Each row comes from the steps of one path. Every step used is in the known rows, and no mark comes twice. Write the path behind each row, first mark first.
In the rows, 128 means zero.
Known rows
R-W-M-F: [118  93 148 150  71 188 159 156 132 140  92 165  67 125  94 113 128 113
 109  94 183 132 150 119 157  89 138 144 151 141 125 138 106 148 137 127
 158 129 126]
S-C: [116  86 131 130 132 215 162  85 146 135 119 146 160 116 143 118 144  78
 142 116 119  81 114 114 121  88 105 111 157 133 173 142 156 142  88 161
 144 182  92]
J-Z-H: [ 90  91 100 122 115 185 137 102 146 139 146  82 131 148  91 118 147 106
 130 145 111 111 109 154 125  84 151  79 178 122 171 132 140 110  95 131
 120  96 126]
S-C-R: [103 113 101 117 158 215 131 103 160 128 141 146 146 122 149 115 147  85
 130 131 122  37 106 144 109  97  93 120 154 141 161 187 156 137  81 128
 108 183 105]
X-G-V: [118 144 176 119 121 178 178 129  91 168 131 137 172 147 123 153 168  96
 131  88  81  75 111  77 152  92 112 124 157 125 165  58 121 115 130 188
 162 116 169]
B-F-M: [128 111 143 118 127 217 160 111 131 191 116 144 130 159 125  97 103  50
  73 144 138 126 114 158 146 111 155  73 195 110 150  76 141  98  87 141
 177 104 123]
Z-H: [107  75  75 111  83 178 145 126 106 160 116 125 119 130 116 133 133  89
 111 136 135 125 120 148 140  80 172  84 175 118 157 122 131 101  95 127
 108 124 130]
G-V-C: [113 108 168 174 119 150 132  63 138 131 172  91 169 154 128 134 162  79
 150 116 121  56 113 108 144  87  88 139 184 132 143 115 112 138  89 171
  99 105 126]
L-R-W-M-F: [116  88 128 140  81 169 168 183 121 114  51 209  27 103  90  99 109 148
 141  96 192 166 177 116 160  69 120 130 138 164 130 156 124 145 138 107
 161 117 114]
C-V-G: [110  88 140 132 171 148  85  60 124 180 151 133 133 145 166 127 148 110
 133 131 187  97 160 170  99 102 138 134 130  98 147 149  98 145  94  94
  90 106 114]
W-M-F-B-H: [116  86 135 132  94 183 127 127 154 168 138 160  92 134 103 120 120  63
  87  90 164 145 151 124 145 112 169 112 166 123 123 141 123 103  98 123
 139 115 126]
C-S: [105  84 110 118 165 191 116 111 112 168 140 121 113 111 140 122 146  93
 118 139 125  96 113 164 117 108 136 136 136 108 129 125 128 134  89 142
 129 128 147]
Y-Z-J-X-L-R: [ 75  85  75  58 123 129 128 147 154  86 106  94 106 168 122 120 145 111
 130 121 126 192 107 176 157  66 147 102 142 132 136 132 125 108 147 132
 160 147 157]
M-F-X-G-V-C-R-W: [101 152 143 128  76 151 129 166 134 158 191 173 120 112 114 127 143 120
 104 107 133 121 140 112 176 117 117 137 154 148 147 141 145 134 113 168
 138 108 203]
B-F: [125 116 136 124 135 201 137 117 116 174 101 132 141 137 116  99 141  80
 109 124 168  93  92 183 135  84 167 101 184 116 158  78 144 110  95 122
 148 114 140]
W-M-F: [114  60 140 127  89 202  98 111 145 144 132 146  78 126 103 124 140  64
 109  82 155 140 130 129 159  85 147 127 158 126 122 146 125 114 118 165
 140 118 137]
C-V-G-X-L-R: [ 96  92 134 151 177 139  74 120 122 151 160 153 115 154 143 141 150 131
 137 134 162 111 164 150 140  89 140 143 133 117 145 139  92 108 101  81
  94  96 104]
J-Z-Y: [ 84  75 125 125 131 193 108  85 160 107 117  83 134 150  92 129 162  79
 141 132 118 108  94 170 113  98 139  80 159 114 135 121 137 121  98 135
 140 112 137]
S-C-V-G-X: [114  96 147 158 171 183 105  63 151 146 173 140 164 127 169 143 144  85
 139 131 134  63 149 140 115 106 107 145 147 101 152 154 120 135  82 115
  87 166  85]
B-H: [105  96 135 119 150 148 173 132 117 160  95 131 121 159 103 107 152  97
 112 127 183  69  92 155 111  72 175 110 161  99 157 106 118 114  73 132
 139 126 108]
M-F-B-H: [111  98 110 128  94 168 139 150 115 191 130 169 124 112 107  99 129 103
  94 105 173 137 134 133 137 100 170 119 141 122 167 120 132 124  77 127
 160 116 155]
F-B: [121 119 106 132 129 193 167 122 149 181 129 159 151 125 131 119  96  85
 126 136 117 132 138 113 128 123 130  95 160 143 165  96 127 138  81 101
 165 135 105]
M-F-X-J: [100 107 143  99  85 180 113 174 146 155 141 177 114 110 106 130 147  95
  97 115 146 189 115 132 181  98 172 110 135 131 181 110 159 138 109 194
 182 118 164]
C-R-W-M-F-B-H: [102 148 101 133 123 164 145 190 154 155 126 171  72 149 104 108 121 114
  79 130 191  77 146 159 123 120 145 139 153 145 115 185 108 130 102  54
 113 128 133]
V-G-X-L: [106  86 159 187 138 149  72 107 128 148 176 140 136 154 109 152 174  91
 136 130 109 118 107 123 176  52 135 138 151 126 173  93 105 123  90  94
 119 113  90]
X-G-V-C-R-L: [104 148 174 129 114 156 159 128 112 142 166 136 159 162 124 147 163 126
 126  90 107  51 140  75 147  99  90 122 153 147 143 128 137 120 133 151
 134 106 146]
R-C-Z-Y: [129  81  96 100 111 172 153  92 143 154 101 108 130 114 110 138 159  92
 125 132 210  74 154 169 100 136 142  94 136 129 113 124 120 129 122  89
 147 139 154]
G-X-L-R-W-M-F: [ 94  96 130 166 102 175 123 231 128 104 128 181  67 141  69 138 140 128
 117 107 124 139 126  98 213  64 144 149 156 158 140 108 105  84 128 127
 156 117 116]
S-C-Z-H: [117  75  69  86 118 216 135  83 140 157 157 127 147 122 140 132 134  96
 133 135 125  76 152 141 109 120 132  91 164 131 156 158 148 100  96 126
 108 162 108]
R-L: [111  76 117 140  97 192 187 135 120 135 104 127 112 149 101 114 143 138
 126 115 159 114 130 111 145  71 139  97 156 142 162 115 129 147 113 125
 184 143  71]
J-X-G-V-C-R: [ 83 174 174 132 145 141 152 119 201 118 167 104 164 153 117 127 154 105
 149 113  82  68 102 126 169 112  95 134 197 128 148 151 143 132 125 163
 104  69 155]
X-G-V-C-R-W-M-F: [109 152 193 135  92 156 135 142 119 147 166 158 128 146 118 145 156 109
 111  69 124  66 154  77 161 107  91 148 151 147 123 144 126 117 149 154
 120  97 185]
G-V-C-Z-J-X: [ 94 118 125 135 121 138 108  40 190 124 205  46 170 155 122 145 163  97
 157 137 106  63 122 139 146 106  93 139 186 120 112 132 103 112 107 133
  74  81 157]
G-X-L-R: [ 90  99 118 153 143 174 128 206 124 110 133 162 103 149  86 142 142 118
 135 128  96 116  94 105 194  58 138 130 162 148 160  85 116  83 105 135
 154 121 104]
F-X-L-R-C-Z: [104 115  83  94 121 151 167 169 167 148 151 167 110 134 103 119 138 132
 123 159 164 172 153 116 163 125 160  69 171 179 161 132 142 105 108 117
 183 112 117]
C-V-G-X: [108 100 142 161 183 148  79  83 133 168 175 125 131 150 152 149 142  98
 135 143 153  77 145 171 121 100 132 155 142  87 136 117  84 130  88  92
  80 114 111]
W-M: [116  76 144 128 123 201 131  98 165 137 121 131  94 149 111 134 129  54
 121 107 137 116 121 127 141  93 137 109 178 126 118 132 117 113 114 142
 134 128  96]
L-R: [111  82 110 119 131 173 160 149 115 125  62 185  74 109 109 104 118 130
 162 120 155 139 136 129 140  60 114 104 141 151 159 126 140 137 106 129
 156 121 106]

Which path is each row?
[127 105 132 163 150 126 164 130 127 132  94 172  89 102 125 126 133 137
 153 129 210 112 184 147 132  86 112 136 127 136 138 149 113 147 113  66
 121 120 110]
L-R-C-V-G-X
[110 112 148 122  79 161 172 218 148 106  57 229  34 108  88 120 108 141
 124 110 184 209 183 107 178  90 143 114 140 168 141 147 140 144 148 119
 179 113 111]
L-R-W-M-F-X-J
[111 122  99  76 112 141 196 142 160 129  77 156  93  89 102 125 135 161
 153 118 174 140 177 131 141 100 115 102 127 151 127 151 145 118 157  77
 159  98 163]
L-R-C-Z-J-X-G
[ 68 106  77  92 103 135 149 132 186 111 113  98 124 102 107 130 174 135
 116 140 129 169 122 144 170  80 157 118 145 134 113 177 135  96 140  75
 131  94 173]
Z-J-X-L-R-C-S
[100 125 106  80 124 197 144  64 180 138 172  95 187 125 141 154 164  98
 145 121  72  71 133 118 131 122 101 119 162 119 136 136 138  98 123 134
 116 141 157]
S-C-Z-J-X-G-V
[ 92 118 181 152 193 150  72 101 154 148 177 116 143 167 138 158 159 111
 129 143 151  91 145 165 124 104 139 146 127  89 155 123  99 131 109 100
  96  94 105]
C-V-G-X-J-Z
[ 81 116 179 145 150 193 107 179 167  85 126 114 138 162  77 182 160  74
 120 138  81 102  76 144 169  90 146 120 143 102 147  59 130 104 119 147
 148 122 120]
G-X-J-Z-Y
[ 90 124 113  68 122 136 149 115 143 109 136  63 153 172 134 147 157  78
 127 109  86 145  94 166 151  87 127 121 152 100 130  85 110 116 149 165
 147 154 191]
Y-Z-J-X-G-V
[ 97  96 112 129  74 166 151 213 119 136  92 218  76 132  91 104 129 158
 109  93 170 195 180  72 182  87 157 106 141 198 158 160 127 104 141  94
 190  99 111]
X-L-R-W-M-F-B
[113  79 131 123  86 196 108 120 176 145 161 149  80 124 104 130 126  52
 101 105 139 171 131 132 172 107 158 109 182 128 121 139 133 114 104 168
 142 122 137]
W-M-F-X
[108 136 110 137 121 190 161 149 166 141 139 178 119 125 129 107 126  98
  90 116 165  64 155 133 117 126 123 132 156 148 136 210 142 132  89  80
 112 174 107]
S-C-R-W-M-F-B-H
[102  75  80  58 123 158 123 109 114 124 114  85 118 162 143 137 138  75
 117 121 134 151  99 179 120  70 135 108 120 108 128  93 111 121 128 140
 153 190 169]
Y-Z-J
[ 98 124 176 144 150 190 128 195 146 116 124 146 132 151  95 173 144  81
 117 133  93  99  78 122 181  78 141 142 139 109 165  50 121 115 117 162
 155 140 109]
G-X-J
[ 88  79 108 107 122 169 136 178 109 128  88 183 103 145 103 104 156 149
 134 111 148 156 127  95 164  56 149  94 143 178 178 143 139  97 122 133
 179 102 104]
X-L-R
[113 104 200 176 146 153  79 118 139 138 145 155 134 145 113 172 167  81
 133 131 115 128 114 134 169  59 132 142 128 107 176  79 117 151 105 103
 122 120  88]
V-G-X-J
[101  73 120 114  81 181 105 157 165 132 146 178  61 127  93 122 134  85
 103  97 149 203 150 109 189  95 165  98 175 156 128 160 141  91 118 159
 157 105 129]
W-M-F-X-L-R
[ 94 113  82 122 138 189 140 156 138 129 131 129 100 159 111 114 146 138
 113 137 158  58 117 153 123  85 122 109 149 151 142 167 129 138 101  91
 132 143  96]
C-R-L
[121 107 152 150  99 186 184 146 149 135  85 153  80 143 103 120 119 103
 120 116 169 115 143 114 143  96 131 132 166 142 122 125 100 147 132 110
 155 138  94]
R-W-M
[104 109 206 180 156 155  77 108 157 129 160 132 139 154 100 165 171  90
 142 137 103 121 111 137 164  60 124 136 132 108 181  87 121 150 105 104
 127 107  86]
V-G-X-J-Z
[ 82 121 194 102 152 191 135 149 162 120 103 128 147 162  96 137 169 112
 125 126 127 127 100 123 140  86 144  98 124 129 196 109 155 140 137 166
 185  99 109]
X-J-Z
[103  87 127 126 129 125 140 141 115 148 101 178 116 136 122 109 174 163
 125 113 215 144 179 109 142  78 150 106 123 172 170 178 124 118 131  81
 157  95 108]
X-L-R-C-V-G
[ 80 100  76  54 134 109 149 144 159  99 108  82 118 161 136 121 149 124
 117 125 180 174 142 187 138  94 152 112 130 127 123 159 113 111 160 111
 147 146 168]
Y-Z-J-X-L-R-C-V
[106 158 181 121 132 158 140 116 116 153 170 138 165 155 136 150 160 101
 132  93  97  44 124  86 143 101  85 129 154 137 143 121 136 114 125 161
 118 101 171]
X-G-V-C-R
[ 86 138 165 112 124 146 132  94 192 117 159  93 167 153 110 148 158  94
 152 106  88  90 126 136 161 134 118 112 195 114 124 124 136 112 135 160
 112  66 165]
J-X-G-V-C-Z-Y
[125  92 112 130 136 152 186 145 114 134  68 171  78  76 119 106 138 136
 142 130 195 125 167 141 126  91 115 122 123 150 134 159 144 152 114  98
 154 125 134]
L-R-C-S
[101 146  96 127 147 179 150 172 136 140 109 152  91 142 118 107 134 135
 117 147 166  50 113 166 117  94 109 141 142 149 144 158 112 156 106  82
 120 143 130]
C-R-W
[ 87 133 188 151 165 192 126 182 167 102 142 116 139 163  79 166 152  89
 129 143  77  95  73 129 175  81 133 134 145 110 171  59 128 116 118 159
 158 119 106]
G-X-J-Z
[117 145 112  93 106 148 192  89 172 157 143  75 169 117 110 151 179 117
 127 127 149  75 145 135 134 127 120 122 147 125 120 116 112 116 151  94
 139 108 193]
R-C-Z-J-X-G-V
[111  90 167 198 119 138  95 142 138 123 141 176  82 150  96 149 154 113
 137 120 133 149 152 109 187  54 131 141 153 147 148 121  98 124 117  62
 121 109  69]
V-G-X-L-R-W-M
[106 134 158  89 109 159 130  83 117 164 177 114 172 147 134 169 160 107
 134  95  93  70 144  83 140 109  96 121 140 126 123  97 124  89 142 146
 123  96 194]
X-G-V-C-Z-J
[119 111 150 166 147 125 141 107 136 167 152 122 154 138 136 141 176 116
 112 131 210  75 161 140 130 107 143 142 134 125 146 145  96 135 115  76
 122 121 121]
R-C-V-G-X-L
[106 142 146 178  98 141 111 111 172 122 210 114 122 153 117 134 149  84
 119 127 139  70 139 127 162 116  95 152 196 149 107 168 110 136  96 139
  74 105 148]
G-V-C-R-W-M-F-X
[120 115 162 147 150 124 158 157 133 124  78 187  96 109 124 142 143 142
 140 126 216 128 188 139 141  88 124 134 110 136 148 145 125 147 135  74
 135 112 108]
L-R-C-V-G-X-J
[122  88 161 196 145 155  83  84 133 149 163 138 125 135 117 151 154  74
 147 136 108 104 109 146 160  57 117 144 153 106 161  82 104 146  78  94
 103 125  94]
V-G-X
[ 87 118 131  75 116 118 136  94 160 101 156  63 153 173 139 145 149  78
 131 106  99 138 111 157 151  90 111 122 151 107 119 112 122 119 149 163
 130 144 184]
Y-Z-J-X-G-V-C
[107 116 182 155 150 130 126 100 161 132 130 107 155 137 123 165 183  98
 112 137 207  88 165 168 115 127 148 128 117 101 129 139 113 143 129  70
 115 114 133]
R-C-V-G-X-J-Z-Y
[101 111 171 147 183 148  73 110 135 159 158 140 137 157 150 164 151 102
 123 136 159  95 149 163 128 102 145 151 122  88 145 114  95 130 110 101
  94 110 108]
C-V-G-X-J
[ 84 126 161 144 140 187 124 188 160 105 147 110 136 162  77 175 151  91
 114 148  77 107  84 135 178  82 155 118 156 106 170  68 130  98 117 145
 136 113 112]
G-X-J-Z-H
[110  81 163 198  97 140  75 152 125 128 149 185  75 137  89 142 163 120
 130 104 145 164 157 110 200  49 138 152 142 148 150 131 102 125 119  75
 125 102  98]
V-G-X-L-R-W-M-F
[103 130 141 166 143 148 108  78 148 127 189  90 158 163 132 132 164  84
 142 129 121  22 108 134 133  91  77 146 180 138 131 152 111 134  83 145
  70 107 137]
G-V-C-R
[ 74  86 104  82 118 146  74  66 204 132 196  88 138 146 121 131 141 128
 140 136 140 110 141 134 143 106 123 107 153 140 112 185 136  90 127  98
 103  77 146]
V-C-Z-J-X-L
